What can hang from each mark
j_617: j_830
j_222: j_658 j_955
j_542: j_658
j_955: j_222 j_359 j_542 j_830
j_359: j_658 j_955
j_658: j_222 j_595

Known rows, with every way that one mark hangs from another
j_542(j_658(j_222(j_955) j_595)): [-1.61  1.10  5.43 -2.02  3.21  1.85 -1.85 -0.92  1.47 -4.63 -3.52 -2.88
  2.72 -1.08 -0.85  0.03  2.62  1.79 -5.00]
j_359(j_658): [ 0.50  1.08  1.23 -1.71 -0.35 -0.50 -3.62 -0.43  2.19 -0.52 -2.36 -0.71
  1.31  1.50  0.19  0.84  2.66  0.01  0.73]
j_955(j_542): [ 0.94 -0.44  1.89 -1.97  1.61  0.41 -6.17  1.07 -3.39 -1.93 -1.08 -0.19
  1.15  0.93 -1.34  1.49  1.94  1.41  0.44]
j_955(j_222 j_830): [ 0.16  0.38 -0.12 -2.17  0.59  0.04 -2.42  0.84 -1.85  1.64 -3.40 -0.89
  1.50  0.10  2.09  0.84  3.67  1.40  0.04]
j_222(j_955(j_830)): [ 0.99  1.81  1.61 -2.50  0.63 -1.09 -4.88 -0.22  3.85 -0.27 -2.63 -0.38
  2.99 -1.27  2.59  0.65  1.19  2.50 -0.01]
j_222(j_658 j_955(j_359 j_542)): [-2.03  1.05  1.77 -4.34  1.11 -2.13 -4.36  1.93 -0.87 -3.13 -2.25 -0.66
  2.45 -0.98 -2.88 -0.15  5.40  0.84  2.51]
j_658(j_222 j_595): [-1.47 -0.34  4.71 -1.42  2.27  2.99 -2.15 -0.34 -1.17 -1.90 -2.45 -1.06
  1.53  1.46 -0.28  0.07  1.87  1.97 -1.96]
j_359(j_658(j_595) j_955): [-0.15  1.37 -0.52 -2.36  0.72  1.62 -3.87 -0.31  0.98 -4.66 -2.80 -0.83
  1.98  0.28  2.58 -0.08  3.28  0.24  4.06]
j_222(j_658 j_955(j_359)): [-2.70  0.95  1.76 -3.63  0.91 -1.85 -1.11  0.98  2.28 -1.44 -2.80 -0.44
  3.30 -1.18 -1.98 -0.90  4.73  0.76  1.51]
j_658(j_222(j_955) j_595): [-2.25  0.58  5.72 -2.17  2.31  2.15 -3.30 -0.17  1.43 -2.71 -3.34 -1.54
  3.25  0.03  0.25 -0.34  0.75  2.34 -2.45]
j_542(j_658(j_595)): [-0.23 -0.04  1.47 -1.27  3.56  2.56 -2.62 -0.80 -0.25 -5.04 -1.38 -1.51
  0.84  0.00 -0.17  1.00  3.26  1.37 -1.95]
j_955(j_222 j_542 j_830): [ 0.82  0.50 -0.26 -2.97  0.71 -0.06 -5.68  1.91 -4.86 -0.48 -2.85 -1.08
  0.98  0.31  1.29  1.50  4.29  1.31  0.98]
j_359(j_658(j_222 j_595) j_955): [-0.63  1.57  2.52 -2.55  0.34  1.66 -2.24 -0.50  0.33 -3.27 -4.02 -1.75
  2.17  0.50  0.95 -0.61  3.96  0.32  1.21]
j_542(j_658(j_222(j_955(j_830)) j_595)): [ 0.00  2.47  4.03 -2.78  2.65  1.10 -3.17 -1.43  3.38 -3.63 -3.59 -2.88
  2.28 -1.77  1.51  0.43  3.52  2.44 -3.78]
j_658(j_222(j_955(j_542)) j_595): [-1.45  0.79  5.65 -2.80  2.43  2.06 -6.35  0.98 -1.74 -4.23 -2.86 -1.87
  2.39  0.24 -0.56  0.06  1.35  2.28 -1.18]
j_222(j_658(j_595) j_955(j_542 j_830)): [-0.18  1.55  0.71 -4.74  1.55 -0.02 -7.13  0.71  1.09 -5.94 -1.81 -1.24
  0.23 -0.34  2.60  1.31  2.50  1.95  5.09]
j_359(j_955(j_542)): [ 1.65 -0.11  0.23 -2.58  1.52 -0.07 -5.26  1.26 -4.16 -3.00 -1.70 -0.11
  2.52 -0.64 -0.76  0.66  3.00  1.16  2.02]
j_617(j_830): [ 1.30 -0.40  0.65 -0.74  2.93  1.19 -3.12 -0.54  1.05 -0.82 -1.99 -0.26
  0.46 -0.66 -1.75  0.31 -0.76  0.52  1.97]
j_222(j_658(j_595) j_955(j_542)): [-1.78  0.21  1.89 -4.27  2.15  0.61 -5.87  1.09 -0.76 -7.13 -1.64 -1.32
  0.60  0.37  0.27  0.71  1.66  1.37  3.78]

Rows
[ 1.12  3.69 -0.57 -3.20 -0.15 -1.08 -7.92  1.05 -0.40 -0.59 -2.53 -0.81
  1.67  0.16  0.45  1.00  7.49  0.55  3.19] : j_955(j_359(j_658) j_542 j_830)
[ 1.08  2.73  2.77 -2.93  2.03 -0.59 -4.00  0.42 -2.66 -0.64 -2.72 -2.19
  1.87 -1.64 -2.85  0.73  8.96  1.40 -3.13] : j_955(j_359 j_542(j_658(j_222)) j_830)
[ 0.13  2.22  4.34 -3.36  1.99  1.40 -7.71  0.37 -0.32 -3.31 -2.88 -1.83
  1.97 -0.47  1.76  0.81  2.21  2.88  0.10] : j_658(j_222(j_955(j_542 j_830)) j_595)
[-1.66  2.16  0.49 -2.83  1.61  2.23 -8.02  1.20 -2.22 -4.57 -2.23 -0.89
  1.41  1.25 -0.36  0.36  6.58  0.44  3.14] : j_955(j_359(j_658(j_595)) j_542)
[-1.85 -0.04 -1.12 -3.82  1.05  1.05 -1.54  0.94 -1.34 -2.94 -3.25 -1.43
 -0.71  0.79  3.19  0.53  4.37  0.97  3.86] : j_955(j_222(j_658(j_595)) j_830)
[-0.80  0.19  4.43 -1.40  3.34  2.78 -1.15 -1.08 -0.91 -3.61 -2.51 -2.43
  0.97  0.16 -1.55  0.52  3.81  1.32 -4.53] : j_542(j_658(j_222 j_595))
[-1.10  1.01 -1.35 -3.46  0.48  1.90 -5.62  2.22 -5.70 -5.81 -4.13 -2.13
  1.54  0.60  1.96  0.17  5.68 -0.50  3.95] : j_359(j_658(j_595) j_955(j_222 j_542))
[ 0.90  1.03  2.54 -2.58  2.38 -0.70 -5.92  0.38 -0.84 -4.62 -1.97 -1.96
  2.40 -1.59 -1.97  1.33  2.93  1.14 -2.99] : j_222(j_955(j_542(j_658)))
[-0.36  3.56  3.90 -2.79  1.89 -1.35 -1.85 -0.51  2.72  0.09 -4.17 -2.37
  4.11 -3.05 -1.54 -0.52  7.34  1.75 -5.09] : j_542(j_658(j_222(j_955(j_359 j_830))))
[-3.24 -1.51  0.20 -3.16  1.46  1.82 -0.26  1.33 -3.06 -3.77 -2.97 -1.52
 -0.26  1.50  0.61  0.18  3.61  0.35  2.74] : j_955(j_222(j_658(j_595)))
[ 1.01  2.45  4.15 -2.65  1.24 -1.49 -2.12 -1.23  3.31 -0.64 -3.70 -2.65
  2.84 -2.28 -0.26  0.50  3.55  1.94 -5.25] : j_542(j_658(j_222(j_955(j_830))))
[-1.15 -0.41  0.51 -2.36  3.42  2.87 -4.25  1.48 -7.07 -5.99 -2.61 -2.72
  0.48  0.31 -0.57  1.37  5.20  0.45 -1.63] : j_955(j_222 j_542(j_658(j_595)))
[ 1.79  2.11  1.58 -3.17  1.07 -1.39 -8.24  0.73  0.50 -1.87 -2.12 -0.65
  2.39 -1.11  1.60  1.37  1.73  2.35  1.10] : j_222(j_955(j_542 j_830))
[-1.78  3.02  1.95 -2.58 -0.02 -1.26 -4.09  0.35  3.42 -0.66 -3.81 -0.82
  4.12 -0.77 -0.40 -0.55  5.04  0.46  0.12] : j_222(j_955(j_359(j_658)))
[-1.92  0.95 -1.36 -4.02  0.12 -1.34  0.15  1.76 -1.57  0.82 -3.75 -0.82
  1.21 -0.45  0.33 -0.26  8.20  0.41  2.81] : j_955(j_222(j_658) j_359 j_830)
[-1.26  3.14  1.96 -3.41  0.14 -1.41 -7.29  1.48  0.42 -2.32 -3.29 -1.14
  3.77 -0.51 -1.24  0.03  5.80  0.36  1.13] : j_222(j_955(j_359(j_658) j_542))
[-2.52 -1.27  0.01 -3.84  1.71  1.65 -3.30  2.31 -6.03 -5.37 -2.57 -1.66
 -0.58  1.67 -0.22  0.91  4.20  0.32  3.61] : j_955(j_222(j_658(j_595)) j_542)
[-0.64  3.74  3.63 -3.32 -0.01  0.50 -5.44 -1.06  5.37 -2.12 -4.28 -2.40
  2.26  0.06  3.16  0.25  2.85  1.58  0.24] : j_359(j_658(j_222(j_955(j_830)) j_595))
[-1.24  1.20  3.97 -2.02  0.55  2.04 -3.15 -0.78  0.94 -2.20 -3.35 -1.94
  1.15  2.13  0.16  0.20  2.81  0.54 -0.37] : j_359(j_658(j_222 j_595))
[ 0.02 -0.49 -0.61 -2.87  0.99  0.28 -3.48  2.74 -7.51 -2.12 -3.37 -1.02
  2.44 -0.70 -0.35  0.33  4.40  0.41  1.51] : j_359(j_955(j_222 j_542))
